What can hang from each mark
K_827: K_37 K_235 K_828
K_37: K_815
K_828: K_827 K_881
K_815: K_37 K_235 K_828
K_881: K_235 K_646
K_235: K_646 K_827 K_881
K_646: K_235 K_881

Each row was made from one small tree. The marks that hang from a mark follow it in brackets, in the order of their numbers. Every link used is in the known rows. Write each row's tree.
Known rows
K_828{K_827{K_37 K_235} K_881{K_646}}: [  3.4  -9.9  -4.6  -4.3   8.2  -3.8  29.8   2.5   3.0   3.2  -7.4  18.9
  14.7 -13.2   8.0   1.0  -4.2 -16.2  26.0   0.5  -8.7   4.7  -6.6   7.1]
K_881{K_646{K_235{K_827{K_37}}}}: [ 11.1  13.4 -12.9  20.2  10.3 -20.4  -1.6 -12.5   3.3  -0.9  -7.1  16.4
   9.6  -4.8   9.1 -10.7   8.3   3.4  16.7   2.0  -7.6  19.3  13.1  26.0]
K_235{K_646}: [  1.9  -4.4 -11.3   0.8  -8.0   1.9   1.4  18.3  -0.6   0.3  -1.4   3.9
  14.7  15.0  -1.6  -0.4  29.3  -2.3   0.2   2.2  -0.6  -0.9   6.7  -3.2]
K_827{K_37 K_235{K_881{K_646}}}: [  5.0 -12.9 -12.1  -3.5  -4.5  -6.4  16.8  28.3  -7.6   7.2  -2.7  12.3
  19.6  11.0  -2.8 -10.7  23.0  -4.3  15.9  -6.3  -1.7  10.7 -12.6   8.6]
K_235{K_646 K_827{K_37{K_815}} K_881}: [  5.1  13.8 -10.7  12.4   3.6  -6.3   0.5  20.6  -9.0   6.7  -2.0  -2.9
   6.1  11.7 -14.5 -14.4  50.3  13.5  -5.1   0.0   0.1  -6.7  24.4   2.2]
K_827{K_37 K_235{K_881}}: [  1.9 -15.7  -3.7   0.3  -2.9  -0.2  13.1  26.4  -9.3   5.9  -3.4   1.7
  11.5   5.3  -5.9  -7.9  23.3   2.7  -5.8  -5.0   2.5   8.4 -11.9   2.9]
K_235{K_646 K_827{K_37 K_828} K_881}: [  2.6  -3.6 -19.6  16.5   8.4  -2.8  -4.1  26.4   5.0   4.5  -3.7  20.4
  25.5  19.2  -8.7 -17.3  58.7  19.7   3.2   0.7   0.2   3.2  20.8   5.9]
K_37{K_815{K_235{K_646} K_828}}: [  5.9  14.5 -11.2  -3.3  13.1  -3.5   0.5   7.3 -15.6   2.6   2.0  -1.7
  -0.1  34.1 -21.9  11.0  57.4  -4.4  -7.7   6.7   7.0 -35.2  13.6  -8.6]
K_815{K_235{K_646 K_827} K_828}: [  4.2   8.3 -11.2  11.9  10.2  -4.9 -11.6  10.7 -11.4  -2.7  -7.0  10.6
   7.3  19.7 -13.7   7.0  46.4   5.4 -16.5   6.9   2.6  -5.4   5.8   0.3]
K_815{K_235{K_646 K_881}}: [  7.3 -13.7 -20.2  -5.8 -12.4   1.9  -3.1  50.3  -8.1   0.2  -4.6  10.6
  26.8  34.9 -21.1  -4.2  46.1   7.9  -8.7  -1.7   3.8 -16.1  -0.9  -7.6]
K_881{K_646}: [ 3.2  3.2 -8.4 -3.7 -1.6 -5.6  5.2 -0.4  1.9  1.4  0.5 10.3  8.3  6.0
  2.7 -3.7  1.3 -7.5 20.8 -1.2 -3.7  2.2 -1.3  5.1]
K_881{K_235{K_646 K_827{K_37 K_828}}}: [  8.7  -3.6 -14.6  21.4  15.4 -13.9   5.0  -2.2  10.4  -0.2  -3.7  22.1
  17.4  -1.7   5.5  -5.5  43.5  18.0  13.3   8.2  -7.3   8.3  10.4   8.6]
K_828{K_827{K_37{K_815} K_235}}: [  2.0   1.8   8.9   9.2  22.1  -2.8  35.0  -6.2 -13.4   3.7  -3.5  -8.3
 -15.4 -20.0  -0.3   4.2  23.5   0.2   0.0   5.7   0.5  -7.1 -13.1  -0.8]
K_235{K_827}: [ -1.0  16.0   1.3  12.7   5.3  -4.0  -7.4  -5.2  -1.0  -1.1  -4.6   1.6
  -8.4 -16.1   1.2  -1.4  -5.5   7.1  -4.3   2.4  -3.5  10.4   1.2   4.1]
K_37{K_815}: [  1.0  21.8   1.8  -2.8   7.9  -3.0   4.4  -8.8  -3.5   4.0   4.6  -9.8
 -15.4  -1.9  -7.0   3.3   6.4  -2.9   2.9   2.0   1.0 -20.3   9.3  -5.0]
K_828{K_827{K_37}}: [  2.4 -22.8   9.1  13.7  16.4  -1.3  19.3  -9.2  -4.6  -2.9  -5.4   2.1
   3.6  -7.6   6.2  -8.5  15.3  11.6  -1.3   1.7   0.1   7.5  -3.6   7.6]
K_815{K_37 K_235{K_646 K_827} K_828}: [ -2.5   7.4 -12.7  13.8   6.9  -3.6  -8.7  -1.2  -1.5  -0.8  -6.3   4.0
  -4.9  12.5  -8.7   7.3  41.6  10.4  -5.5  11.1   1.9  -8.7   7.2   1.9]
K_235{K_646 K_827{K_37{K_815} K_828}}: [  2.3  31.7 -10.1  15.7  24.6  -9.1  -2.5  -0.6   0.4   5.6  -0.5   9.9
  -2.8   0.9  -6.0  -5.6  53.6  11.3   7.8   5.4  -1.9 -14.9  30.0   6.4]
K_828{K_881}: [ -0.6   6.0  -4.5 -12.8  -5.5   2.1  -4.3   0.2  10.2   2.3   0.0   5.7
   6.3  -0.5  -2.1   3.5 -24.1 -11.4   8.7  -1.9  -4.5  -9.0  16.9  -2.3]
K_646{K_235{K_827{K_828}}}: [  4.7  18.7 -17.6  21.6  16.7  -9.0  -6.4 -12.3  17.4  -0.8  -1.9  17.3
   3.9  -3.9   1.8   0.6  17.1   8.5  10.0  10.9  -2.1   0.9  12.2   7.8]
K_827{K_37{K_815} K_828}: [  1.1  19.5   0.7   1.9  27.3  -7.0   4.7 -14.1  -0.2   6.4   4.9   3.4
  -9.1   2.4  -5.2  -3.8  29.9   7.0  12.9   0.9   2.1 -25.7  22.0   6.0]
K_828{K_881{K_235{K_827} K_646}}: [  9.0  11.9 -14.4  -0.3  -2.2 -15.4   5.3 -15.4  18.4   1.2  -2.3  20.5
  12.0 -15.7   6.5   2.6 -31.5  -7.8  34.6   3.9 -16.1   8.0   7.8   4.9]
K_828{K_827{K_235{K_646}}}: [  1.3 -18.3  -9.9   9.0   1.2   6.7  32.2  21.8  -3.7  -0.6  -7.0   5.2
  12.8  -2.6   1.3   7.6  39.4  -6.4  -0.7  10.3  -1.1   6.3 -22.7 -11.1]
K_881{K_235}: [  7.5 -13.6  -3.5   3.0  -0.9  -7.5  12.1  -8.5   7.1  -1.6   1.6   2.1
   4.6  -4.6   4.4   2.1  -4.3   4.0   9.5   4.9  -4.5   4.3 -10.3  -3.0]
K_827{K_828}: [ -1.7   4.3  -7.2   1.6  12.3   1.3  -1.2  -4.0   8.9   1.7   3.2  12.6
   4.4   5.4  -1.3   0.6  16.2   4.2  12.2   3.0   1.3 -10.8   5.7  -0.8]
K_827{K_37 K_828{K_881{K_646{K_235}}}}: [  9.8   6.3 -25.6  -3.8  10.9 -13.1   1.8  -7.2  23.2   4.5   0.8  33.5
  28.9  16.8   5.0  -7.0   5.6 -11.5  40.9   0.8  -7.6 -11.3  35.0  18.7]
K_827{K_37}: [ 1.5 -5.5  5.9  3.3  6.5 -5.2 -1.7 -1.1 -5.4  0.3 -2.5  1.0  2.1  0.0
  3.3 -8.1  7.5  5.9 -3.4 -4.3 -0.1  5.2  8.3 12.0]
K_235{K_646{K_881}}: [  5.0 -20.6 -12.6   6.2 -11.5   5.7  22.9  31.8  -6.3   3.0  -2.1   5.6
  21.6  24.5 -10.2  -6.4  37.0  -4.4   5.9  -1.1   4.2  10.3   8.7  -8.2]
K_881{K_235 K_646}: [ 10.6  -8.5 -12.1  -0.4  -2.3 -13.2  17.2  -9.9   8.1   0.0   2.0  13.0
  13.8   1.3   7.3  -0.2  -2.5  -3.1  30.6   3.4  -8.0   6.3 -11.0   3.2]

Write each row's tree
[  2.1 -15.7 -21.8   2.0   0.9   2.5  13.9  42.8   0.1   8.2  -1.3  18.8
  30.7  25.3  -9.1  -7.3  67.3   3.8   5.5   0.7   3.3  -3.2  -0.1  -1.5]
K_827{K_37 K_235{K_646 K_881} K_828}
[  1.4 -41.0   0.1  14.1  16.1   4.1  34.6   4.5 -11.5   3.6  -2.7   2.2
  14.5  16.0  -6.8  -4.0  47.6   4.3  -7.2   4.2   8.2  10.0 -18.8  -2.3]
K_815{K_828{K_827{K_37 K_235{K_881}}}}
[ 10.2 -20.0 -13.1  -2.8   2.5  -7.2  32.1 -16.5  19.3  -1.2  -0.5  19.4
  21.4  -6.1   7.8   1.9 -19.5  -8.9  40.4   7.7 -12.6  -0.3  -5.2  -3.7]
K_828{K_827 K_881{K_235 K_646}}
[  9.5  -3.4 -13.8  30.8  19.4 -10.1  13.5  -1.3   5.4   2.5  -5.0  19.9
  12.7   5.3  -3.3 -13.4  30.3  12.8  12.6   2.7   2.2  16.9  21.3  15.5]
K_646{K_235{K_827{K_37 K_828}} K_881}
[  9.6  18.0 -20.0  21.3  22.3 -19.1  -1.9 -14.7  13.8   1.4  -4.0  29.0
  14.3   0.4   7.8 -11.5  24.7   6.8  27.8   5.3  -6.3   8.5  17.3  24.7]
K_881{K_646{K_235{K_827{K_37 K_828}}}}
[ -0.3  28.5 -18.4  -1.7  10.4  -6.8  -8.5  -8.8  21.6   4.5  -0.8  31.1
  10.7  -5.9   0.6   0.1 -11.2  -8.2  36.5   2.2 -10.0  -7.6  23.1   6.4]
K_235{K_827{K_828{K_881{K_646}}}}
[  6.3   4.9 -26.2  19.5   7.6  -4.8  -4.4   5.1  17.5   2.2  -0.2  17.0
  17.1  11.4  -8.5  -8.2  28.0  14.0   9.4   8.3   1.3  -1.7  11.1   2.4]
K_646{K_235{K_827{K_828} K_881}}
[  0.1  15.1 -14.5   5.4  11.0  -4.2 -11.6   8.2  14.5   3.9  -5.3  25.3
  18.7   2.4  -0.9  -5.4  22.7   2.7  12.8   1.7  -7.1  -5.1  38.1   8.9]
K_235{K_646 K_827{K_37 K_828{K_881}}}
[  9.3  -2.4 -11.2   7.1  -2.3 -12.7   2.3   1.8  10.6   0.0  -7.0  15.1
  19.7  -7.7   5.0  -3.3   3.6   2.1  10.1   3.3 -12.9  10.3  22.6   7.4]
K_828{K_881{K_235{K_646 K_827{K_37}}}}
[ -3.4  -5.3  -2.5   0.3   9.9  -1.0  -2.3 -14.8  -2.1   0.2  -0.3  -1.1
 -11.2  14.1  -7.6   8.7  18.4   5.7  -1.5   6.3   5.5 -18.9  -1.0   1.6]
K_815{K_37 K_235 K_828}
[  0.6  24.1  -3.7 -10.6  21.3  -4.7   1.3 -12.7  10.0   8.7   5.6   9.9
  -2.9   1.5  -7.0  -0.8   6.3  -4.6  21.1  -1.4  -2.3 -34.7  39.0   3.4]
K_827{K_37{K_815} K_828{K_881}}
[  1.7 -29.6  10.1  17.4  25.8   0.0  20.5 -24.9  -7.1  -1.9  -1.9   0.9
   5.0  10.0   2.9  -3.7  32.0   7.0  -4.2   5.2   5.7   6.6   1.3   6.8]
K_815{K_828{K_827{K_37}}}
[ -0.5   0.5   3.2   9.6  26.2   3.1  38.0 -20.1 -10.7   4.2   2.8 -11.0
 -16.0  -1.5  -7.7  15.5  34.2 -10.6  -0.2  13.8   6.6 -14.3 -15.3 -13.2]
K_37{K_815{K_828{K_827{K_235}}}}
[ -1.4  -8.4 -13.7   1.2   1.8   0.5  -1.5   5.1  -2.3   0.7  -1.6   3.2
   2.8  28.8  -9.5   8.3  47.3   2.9  -0.7   8.3   5.2 -19.2   4.9  -2.4]
K_815{K_37 K_235{K_646} K_828}
[  0.2 -14.8   3.6  -0.8   9.0   1.9  26.3   3.5   0.6   1.9  -7.9   7.9
   5.2 -18.7   5.2   4.3  -5.7  -9.3   5.0   2.0  -5.2   3.4  -5.2   2.3]
K_828{K_827{K_37 K_235} K_881}
[ -5.8 -26.5 -11.5  14.7   6.8   8.5  36.6  -5.2   2.9   2.5  -2.5  -2.6
   1.6   7.7   3.2  12.4  52.8  -5.1   6.5  18.1   3.9   2.0 -17.6 -10.1]
K_815{K_37 K_828{K_827{K_235{K_646}}}}
[  0.8  -2.1 -14.0   4.1   9.5  -1.3  11.9  24.4  -1.1   5.2  -3.3  17.8
  17.0   9.2   0.6   0.6  55.9  -2.1   6.5   3.4   0.1  -1.8   0.4   3.5]
K_827{K_37 K_235{K_646} K_828}
[  3.7 -20.1 -15.1   0.0 -10.5   1.0  14.4  44.8  -9.5   6.2  -4.8   5.8
  25.9  20.1  -8.2  -7.9  51.2   0.3  -6.0  -2.5   1.8   8.1  -4.6  -0.2]
K_827{K_37 K_235{K_646 K_881}}
[ 11.7   0.7  -4.5  16.2   9.7 -22.3   8.0 -19.1   2.4  -1.0  -4.9  16.2
   7.1 -15.7  11.7  -9.2  -0.9  10.1  23.0   1.8 -11.7  22.7  -2.0  18.1]
K_881{K_235{K_827{K_37}} K_646}
[  9.6   5.1 -11.4  17.5  22.4 -21.2   8.4 -20.9  12.4   1.0  -1.7  29.1
  11.5 -10.2  10.2  -8.9  15.0  13.4  35.0   4.5 -10.3  11.5   3.7  17.5]
K_881{K_235{K_827{K_37 K_828}} K_646}
[  1.4  -1.6 -14.4  15.3  -5.8  -0.6   9.4  26.2  -5.3   0.8 -10.5   8.0
   0.3   4.4 -12.8  -2.9  31.7  12.2   2.8   4.3   1.5   3.6   4.2  -0.6]
K_815{K_37 K_235{K_646{K_881} K_827}}
[  4.2 -19.4 -15.9  10.2   6.6   2.4  31.3  36.8  -6.7   7.7  -3.9  20.7
  23.6  18.8  -7.2  -4.9  62.6  -3.6  12.5   0.0   4.8  10.0   1.4  -0.9]
K_827{K_37 K_235{K_646{K_881}} K_828}
[  7.8  -4.4 -12.8  10.2  -0.9  -7.3 -11.0  42.3 -13.3  -0.7 -11.7  13.7
  20.4  17.6 -16.6 -13.2  48.3  21.1 -16.3  -3.2   0.4  -0.4   9.1   8.0]
K_815{K_235{K_646 K_827{K_37} K_881}}
[  1.4 -21.5 -21.0  -3.6  -8.5  -1.6  15.1 -18.7  22.7   3.9   4.8   4.5
  15.2  20.6   1.8  10.5  15.1  -9.5  25.5  12.4  -4.2 -10.0  18.8  -7.8]
K_815{K_37 K_828{K_881{K_235{K_646}}}}
[ 10.3  17.2 -17.4   7.1   4.0 -17.9  -4.9 -10.8  13.0   1.3  -7.5  22.4
  16.6  -5.2   7.7  -8.3 -13.7  -8.1  25.2  -0.1 -11.9   9.7  31.1  24.1]
K_828{K_881{K_646{K_235{K_827{K_37}}}}}
[ 11.4 -19.9   2.2  24.6   8.4 -13.3  24.9  -5.6  -4.7   0.1  -5.9   6.7
   5.5 -11.2   0.9 -11.4   6.3  15.6   8.0  -0.3  -3.0  30.4   1.0   9.0]
K_646{K_881{K_235{K_827{K_37}}}}
[  0.6   0.5  -7.6  16.1  15.1  -4.4  -6.5   6.6   4.9   4.4  -2.3  16.0
  11.4   4.5  -6.6 -17.5  30.1  22.3   3.4  -2.0   1.0   2.9  13.9   9.1]
K_235{K_827{K_37 K_828} K_881}
[  9.7 -14.7  -4.1  22.0   1.8  -8.2  25.4  -3.3   0.5  -0.1  -3.4   5.6
   3.5 -10.8  -2.5  -4.2  -1.8   9.3  10.5   3.8  -2.8  25.2  -7.2  -2.3]
K_646{K_881{K_235{K_827}}}
[  7.5   3.0 -18.2   3.7  -9.4  -7.8   2.8   2.7  16.0  -0.1  -4.3  13.1
  17.4  -6.4   1.8   4.7  -3.4  -3.2  13.4   7.9 -12.5   4.6  14.5  -4.0]
K_828{K_881{K_235{K_646 K_827}}}
[  2.4  -2.6 -18.4  11.5 -10.1   1.7  -3.6  30.7   1.4   2.0  -4.1   6.5
  19.5  15.0 -10.6  -9.4  35.9   9.7  -5.0   1.8  -0.3   8.2   8.0  -4.2]
K_235{K_646 K_827 K_881}
[  9.9  -6.3 -17.1  -8.2  10.6 -15.3  12.5 -14.0  22.3   4.4   3.2  32.4
  25.5   5.0   7.2  -4.7  -3.0  -5.8  48.1   0.1 -11.7  -8.0  18.9  11.3]
K_827{K_37 K_828{K_881{K_235 K_646}}}
[  3.7 -17.2 -14.9   4.9 -13.2   6.2  33.0  41.7 -11.7   5.1  -4.6   5.7
  17.8  14.6  -9.4   2.5  40.1 -13.7   3.2   1.3   3.9  15.3 -11.2 -11.5]
K_827{K_235{K_646{K_881}}}
[  5.2   1.0  -9.5  10.7   2.3 -11.3  -1.9  10.4  -2.7   3.9  -4.7  14.7
  15.5   5.1  -2.5 -20.6  15.2  11.7  12.9  -6.1  -4.0  16.5   7.4  16.2]
K_235{K_827{K_37} K_881{K_646}}
[  4.5 -35.3 -11.2  15.0  -3.2  10.0  53.2  35.0 -10.2   2.4  -7.6   6.9
  19.0   7.5  -6.8   1.9  45.4  -7.8   4.8   7.2   4.0  17.9 -21.4 -14.8]
K_828{K_827{K_235{K_646{K_881}}}}
[  9.1 -16.3 -13.2   1.2  -7.7   2.0  15.0  44.1 -14.9   0.1  -7.1  12.0
  20.2  27.8 -19.2  -1.4  41.5   0.7  -3.3  -2.5   5.1  -3.5   2.1  -6.1]
K_815{K_235{K_646{K_881}}}
[  5.7 -11.7  -5.8  22.6   0.7  -3.8  13.5  23.0 -12.5   2.0  -9.2   9.0
  14.8   7.5  -5.7 -14.9  38.2   8.9  -1.5  -2.8   0.7  26.8  17.6   8.1]
K_235{K_646{K_881} K_827{K_37}}
[  3.3  -7.4 -19.8  -1.9   7.6  -5.1  16.9  23.6   1.6   9.3   0.6  25.8
  24.7  16.0  -4.5 -10.6  39.9  -1.3  27.4  -3.2  -0.4  -0.3  -7.3   7.4]
K_827{K_37 K_235{K_881{K_646}} K_828}
[  4.7   1.8 -14.2  -2.0  -3.3  -1.1  19.6  36.9 -13.8  10.1  -0.2  -4.0
  10.8  17.8 -14.7  -4.4  58.5  -2.4  -2.4  -0.3   3.1 -13.0   3.9  -5.4]
K_827{K_37{K_815} K_235{K_646 K_881}}
[  8.1  11.0 -17.7  13.9  15.6 -16.7   8.3 -18.4  18.2   0.8   1.2  27.5
  10.0  -9.6   7.0  -0.7   7.8   7.3  37.3   9.1 -10.1   6.0  -4.4   6.4]
K_881{K_235{K_827{K_828}} K_646}
[  1.9 -15.0 -21.1  -2.7 -18.0   6.2  15.2  47.1  -4.7   5.7  -2.0   5.3
  24.3  20.8 -11.1  -0.6  45.1  -6.1  -2.6   1.5   2.3   1.7 -13.0 -11.9]
K_827{K_235{K_646 K_881}}
[  7.7  -0.5 -19.7  23.1  15.1  -9.8  -4.5   3.3  12.5   2.7  -2.7  19.1
  18.7  10.7  -5.0 -16.5  35.2  19.9   6.2   3.5   0.9   4.3  19.1  14.5]
K_646{K_235{K_827{K_37 K_828} K_881}}
[  8.1   7.7 -19.1  -9.2  -4.8  -0.5   2.3  41.5 -11.7   4.3   0.2   0.6
  11.4  32.6 -28.3  -1.1  53.8   5.3  -5.7   0.7   5.1 -35.7   8.3 -12.0]
K_37{K_815{K_235{K_646 K_881}}}
[  9.7   7.8 -24.9  -9.0  -8.5  -8.8   2.9  -1.9  18.9   2.0   0.0  18.8
  22.2  11.8   2.5   0.5 -16.7 -21.3  32.7   1.8  -8.7  -6.0  21.7   8.0]
K_828{K_881{K_646{K_235}}}
[  1.1  -2.9   5.3  11.5  27.2   2.1  26.4 -31.7  -6.0   2.1   5.4 -10.8
 -12.2   8.9  -8.1   7.6  30.9  -1.7   1.9  11.4   6.5 -18.7   2.3 -10.5]
K_37{K_815{K_828{K_827}}}
[  9.3   0.3 -24.7  -5.0   1.8  -8.3   5.8 -18.4  17.1   3.3   3.8  17.9
  24.0  29.6  -1.4   5.1   0.4 -25.7  30.1   5.6  -3.4  -7.1  25.8   6.7]
K_815{K_828{K_881{K_646{K_235}}}}
[ -6.0  27.5 -12.8  -2.0  11.8  -3.1 -18.0  -6.5  21.2   2.3  -5.2  20.3
 -10.6 -15.8  -5.9   7.3 -12.5   9.2  17.1   6.1  -6.4 -27.7  17.1   3.6]
K_815{K_37 K_235{K_827{K_828{K_881}}}}
[  6.4 -40.2  -5.7  18.2   4.0   5.1  51.6  33.2 -15.9   2.4 -10.1   8.2
  21.0   6.4  -3.1  -6.0  53.8  -1.2   1.8   2.9   3.6  22.8 -14.0  -3.3]
K_828{K_827{K_37 K_235{K_646{K_881}}}}
[ 10.0  10.6 -14.7 -11.3   9.1 -13.1  20.5 -34.1  11.1   7.2  10.7   7.5
   6.3  16.0  -5.9  10.6  -2.0 -22.0  39.8   7.1  -6.2 -24.1  19.1  -5.1]
K_37{K_815{K_828{K_881{K_235 K_646}}}}
